What can hang from each mark:
nizu: ganov
lipas: legot leles
leles: didu kevun lipas tomip
legot: lipas
didu: leles
ganov: didu leles lipas
tomip: leles

Every row comes from one small tree of marks. The marks that hang from a mark follow it in brackets, in alphabetical order. Every link used is in the known rows. Which tree was each row made from?
Known rows:
leles(didu tomip): [ 2.636  1.971 -5.593  1.901 -0.279  1.157 -0.226  1.377  4.303  4.693
  2.861 -4.497 -0.212  2.340  1.951  3.771 -3.308 -0.400 -0.699]
nizu(ganov(didu leles lipas)): [ 1.321  1.821  3.714  4.458 -1.354 -4.705 -0.502  0.963  5.249  2.551
  3.717 -2.407 -2.014  0.355  1.080  3.340 -1.760  2.732 -3.578]
ganov(didu leles(kevun tomip) lipas): [ 1.243  1.465  0.706  3.278 -1.806 -6.204 -0.031  1.476  3.011  6.114
  2.755 -5.098  1.201 -2.496  0.824  4.398 -3.105  0.302 -1.753]
ganov(leles lipas): [-0.753  1.438  1.161  3.905  1.652 -2.364  0.434 -0.445  4.712  2.500
  2.491 -3.563 -1.443 -0.401  0.314  5.604  0.770 -0.026 -2.650]
nizu(ganov(didu)): [ 3.061  1.216  0.711  4.633 -2.743 -1.735 -0.289  3.545  4.374  3.068
  4.084 -0.935 -3.273  2.941  2.338  2.716 -4.052  2.637 -2.937]
tomip(leles(kevun lipas)): [ 2.062  0.053 -2.357  1.041 -0.922  0.259  2.877 -0.337 -2.328  3.518
  1.026 -4.379 -5.629  0.452  4.441  6.198 -3.048 -0.486 -2.920]
tomip(leles): [ 1.566 -0.177 -2.728  2.385  0.545  1.080  2.447  0.497  2.189  2.155
  2.187 -3.396 -5.768  2.333  4.014  4.985 -2.175  1.083 -2.871]
leles(didu kevun tomip): [ 2.604  0.809 -4.853  1.903 -2.294  0.011  0.406  1.595  2.414  8.139
  2.429 -5.378  0.517  0.900  2.092  4.934 -4.326 -0.891  1.437]
legot(lipas(leles(didu kevun tomip))): [ 2.881  1.843 -4.166  3.437 -1.227  0.333  1.296 -0.880 -0.492  7.011
  2.042 -3.076  2.859 -1.008  4.402  4.235 -2.113 -1.678 -1.331]
ganov(leles(didu kevun) lipas(legot)): [-0.154  0.944  1.747  3.373  3.462 -4.569  2.758 -2.703  2.174  3.769
  2.490 -6.716  1.700 -3.646  0.343  7.822  0.174 -2.193  1.309]
tomip(leles(didu)): [ 2.135 -0.046 -4.314  1.148  1.511  1.587  2.298 -0.383  2.991  2.440
  2.172 -5.289 -5.293  1.992  3.388  5.913 -1.464  1.518 -1.440]
ganov(leles(kevun) lipas): [-0.717  0.373  1.817  3.798 -0.118 -3.370  1.166 -0.484  3.068  5.469
  2.053 -4.222 -0.664 -1.595  0.461  6.443 -0.086 -0.632 -0.724]
didu(leles(kevun lipas(legot) tomip)): [ 1.869  0.253 -1.992  2.207 -1.254 -0.102  1.346  0.532 -1.122  3.954
  1.467 -2.488  0.158 -1.156  1.825  7.607 -3.341 -1.699 -1.148]
tomip(leles(didu kevun lipas)): [ 2.782  0.070 -3.865 -0.082  0.014  0.840  2.812 -1.284 -1.466  3.913
  1.091 -6.258 -5.269  0.140  3.908  7.212 -2.533  0.016 -1.446]
ganov(didu leles(kevun lipas(legot) tomip)): [ 3.525  4.332 -1.167  3.573  0.682 -6.160  2.695  1.029 -2.055  3.290
  2.821 -4.065  1.944 -2.724  2.156  4.435 -5.852 -4.290 -3.174]
lipas(leles): [ 1.914  2.147 -1.041  3.913  1.515 -0.338  1.594 -0.319  2.670  3.407
  2.792 -2.602 -0.654  1.154  3.822  5.521 -2.535 -0.573 -2.898]
tomip(leles(didu kevun)): [ 2.158 -1.203 -3.593  1.213 -0.348  0.647  2.991 -0.272  1.191  5.414
  1.798 -6.002 -4.615  0.647  3.584  6.787 -2.507  1.043  0.394]
legot(lipas(leles(kevun))): [ 1.611  0.866 -1.458  5.141 -0.688 -0.050  2.106 -0.205 -0.959  5.519
  2.216 -0.922  0.756 -0.812  4.214  5.045 -0.873 -1.792 -2.187]
leles(didu kevun lipas tomip): [ 3.286  2.250 -5.202  0.470 -2.046  0.302  0.240  0.565 -0.601  6.468
  1.571 -5.607 -0.121  0.320  2.452  5.253 -4.429 -2.024 -0.664]
leles(didu kevun lipas(legot) tomip): [ 3.146  2.826 -3.618  1.224  0.792 -1.444  1.803 -0.967 -2.285  4.484
  1.961 -6.235  1.689 -1.330  2.844  5.739 -4.581 -4.079 -0.060]
ganov(leles(lipas)): [ 1.411  3.724 -2.189  3.615  1.796 -0.934  1.711  0.244  1.080  1.727
  2.264 -2.084 -2.499  0.724  1.532  5.254 -1.731 -2.864 -4.571]

Which tree is each row?
[ 2.140  3.765  0.413  3.950 -1.276 -1.040  0.735 -0.002  1.699  2.257
  2.875 -0.763 -3.117  2.228  2.528  2.911 -3.018 -0.844 -4.625] : nizu(ganov(leles(lipas)))
[ 2.180  2.772 -3.470  4.503 -0.474  0.784  0.703 -0.192  0.447  4.099
  2.436 -0.606  1.815  0.569  4.748  2.473 -1.668 -1.558 -4.203] : legot(lipas(leles(tomip)))
[ 3.239  2.797 -1.679  2.786  2.037 -2.962  3.110 -2.598 -0.478  5.620
  2.702 -6.348  4.425 -1.925  4.648  5.763 -4.980 -3.229  0.800] : lipas(legot leles(didu kevun tomip))
[ 2.630  3.846 -0.706  4.153  2.771 -2.435  2.473 -1.733  0.475  2.336
  3.162 -3.643  3.346 -0.296  5.029  3.860 -4.623 -3.164 -2.495] : lipas(legot leles(tomip))
[ 1.350  3.293  2.047  3.298  0.457 -3.650  0.181 -2.557  3.886  2.755
  3.224 -4.612  1.657 -0.296  1.942  2.764 -2.043 -0.282 -1.291] : nizu(ganov(leles(didu tomip) lipas(legot)))
[ 1.985  0.848 -4.102  1.474 -1.789  2.418 -0.831  1.706  2.170  2.891
  1.557 -1.227 -2.148  1.495  1.401  6.525 -2.160  0.649 -3.600] : didu(leles(lipas tomip))
[ 1.906 -0.194 -3.391  1.350 -3.578  1.393 -0.300  1.863  0.319  5.841
  1.108 -2.007 -1.537  0.275  1.508  7.331 -3.076  0.081 -1.787] : didu(leles(kevun lipas tomip))
[ 3.222  4.014 -4.280  1.203  2.710 -0.324  1.071 -0.999 -0.243  1.256
  2.370 -5.172  0.907  0.214  2.748  4.917 -3.500 -3.400 -2.122] : leles(didu lipas(legot) tomip)
[ 2.674  4.259 -3.115  2.375  1.783 -3.161  2.797 -1.798 -1.736  4.210
  1.966 -5.677  2.240 -2.120  2.261  5.541 -4.113 -5.147 -1.127] : ganov(leles(didu kevun lipas(legot) tomip))
[ 1.129 -1.606  1.860  2.739 -0.698 -4.303  0.057  1.421  2.805  3.659
  2.728 -4.381  1.258 -3.133  0.406  8.040 -1.755  2.074 -0.191] : ganov(didu(leles(kevun tomip)) lipas(legot))
[ 1.356  1.568  1.260  1.856  2.097 -3.822  1.388 -3.682  1.046  4.886
  2.324 -7.529  4.033 -3.098  3.546  6.377 -2.158 -1.245  0.610] : ganov(lipas(legot leles(didu kevun tomip)))
[ 0.189  1.847  3.331  4.242 -1.362 -2.292 -0.353 -0.567  4.961  3.170
  3.049 -2.019 -2.082  1.265  1.502  3.282 -0.713  1.470 -2.825] : nizu(ganov(leles lipas))
[ 1.850  1.845  3.058  3.588 -4.541 -5.742 -0.769  1.228  3.486  6.394
  3.290 -3.363  0.246 -0.651  1.760  2.259 -4.247  1.780 -2.092] : nizu(ganov(didu leles(kevun tomip) lipas))
[ 2.230  1.776 -2.723  4.370 -2.082 -0.096  1.338 -0.110 -1.122  6.660
  2.095 -1.286  2.543 -0.668  4.831  3.250 -2.525 -2.141 -2.384] : legot(lipas(leles(kevun tomip)))
[ 1.835 -0.656  2.093  2.624 -4.458 -1.844 -2.778  2.312  6.091  3.544
  3.311 -1.710 -1.917  1.102  1.141  4.410 -2.065  5.669 -2.781] : nizu(ganov(didu(leles(tomip)) lipas))
[ 2.646 -1.090 -2.744  3.063 -3.588 -1.476 -0.174  4.454  3.424  6.171
  2.660 -2.260 -1.051 -0.002  0.713  6.819 -4.160  2.315 -0.949] : ganov(didu(leles(kevun tomip)))
[ 1.790 -1.557  2.713  2.580 -5.924 -2.567 -2.158  2.370  4.604  6.028
  2.883 -2.319 -1.238  0.181  1.192  5.116 -2.967  5.238 -1.183] : nizu(ganov(didu(leles(kevun tomip)) lipas))
[ 2.516  1.172 -1.874  2.773  0.553 -0.975  2.117 -1.103  1.668  6.567
  2.306 -5.270  0.385 -0.413  3.458  7.296 -3.015 -0.651  0.376] : lipas(leles(didu kevun))
[ 1.647  0.406  3.354  3.618 -2.447 -2.730 -1.507  2.069  5.370  2.603
  3.747 -2.382 -2.920  1.490  1.643  3.511 -1.824  4.083 -2.922] : nizu(ganov(didu lipas))
[ 3.275  2.076 -3.371  2.102 -0.988 -1.125  1.195 -1.018  1.364  7.843
  2.226 -5.688  2.269 -0.270  4.108  5.359 -4.763 -1.053  0.038] : lipas(leles(didu kevun tomip))
[ 2.818  4.250 -0.415  4.339  4.037 -4.881  2.943  0.631 -0.059 -0.875
  3.278 -3.016 -0.662 -1.585  1.417  5.678 -3.013 -3.298 -4.790] : ganov(didu leles(lipas(legot)))
[ 1.406 -1.490 -3.149  2.761 -3.907  1.110  0.059  2.730  3.060  7.294
  1.863 -1.839 -0.857  0.778  1.096  6.875 -3.078  1.131  0.119] : didu(leles(kevun tomip))
[ 1.276  0.297 -1.230  2.837  2.223  1.133  1.522  0.302  0.989 -0.092
  2.112 -1.268 -2.502 -0.026  1.120  8.934 -0.535 -0.689 -2.847] : didu(leles(lipas(legot)))
[ 1.839  1.743  1.425  4.759  2.548 -3.237  4.221 -1.763 -0.956  4.001
  2.816 -3.945  2.084 -1.793  4.412  6.658 -3.730 -3.280 -0.310] : lipas(legot leles(kevun))
[ 2.470  1.154 -3.445  1.310 -0.184  0.555  1.268  0.456 -0.258  5.134
  1.686 -5.149 -2.314  0.073  1.721  7.698 -2.364 -1.604 -0.368] : leles(didu kevun lipas)
[ 3.339  3.210 -3.986  2.151  0.793 -0.110  0.537 -1.141  3.235  4.892
  2.592 -5.114  1.667  1.039  4.140  4.512 -3.848 -0.531 -1.803] : lipas(leles(didu tomip))
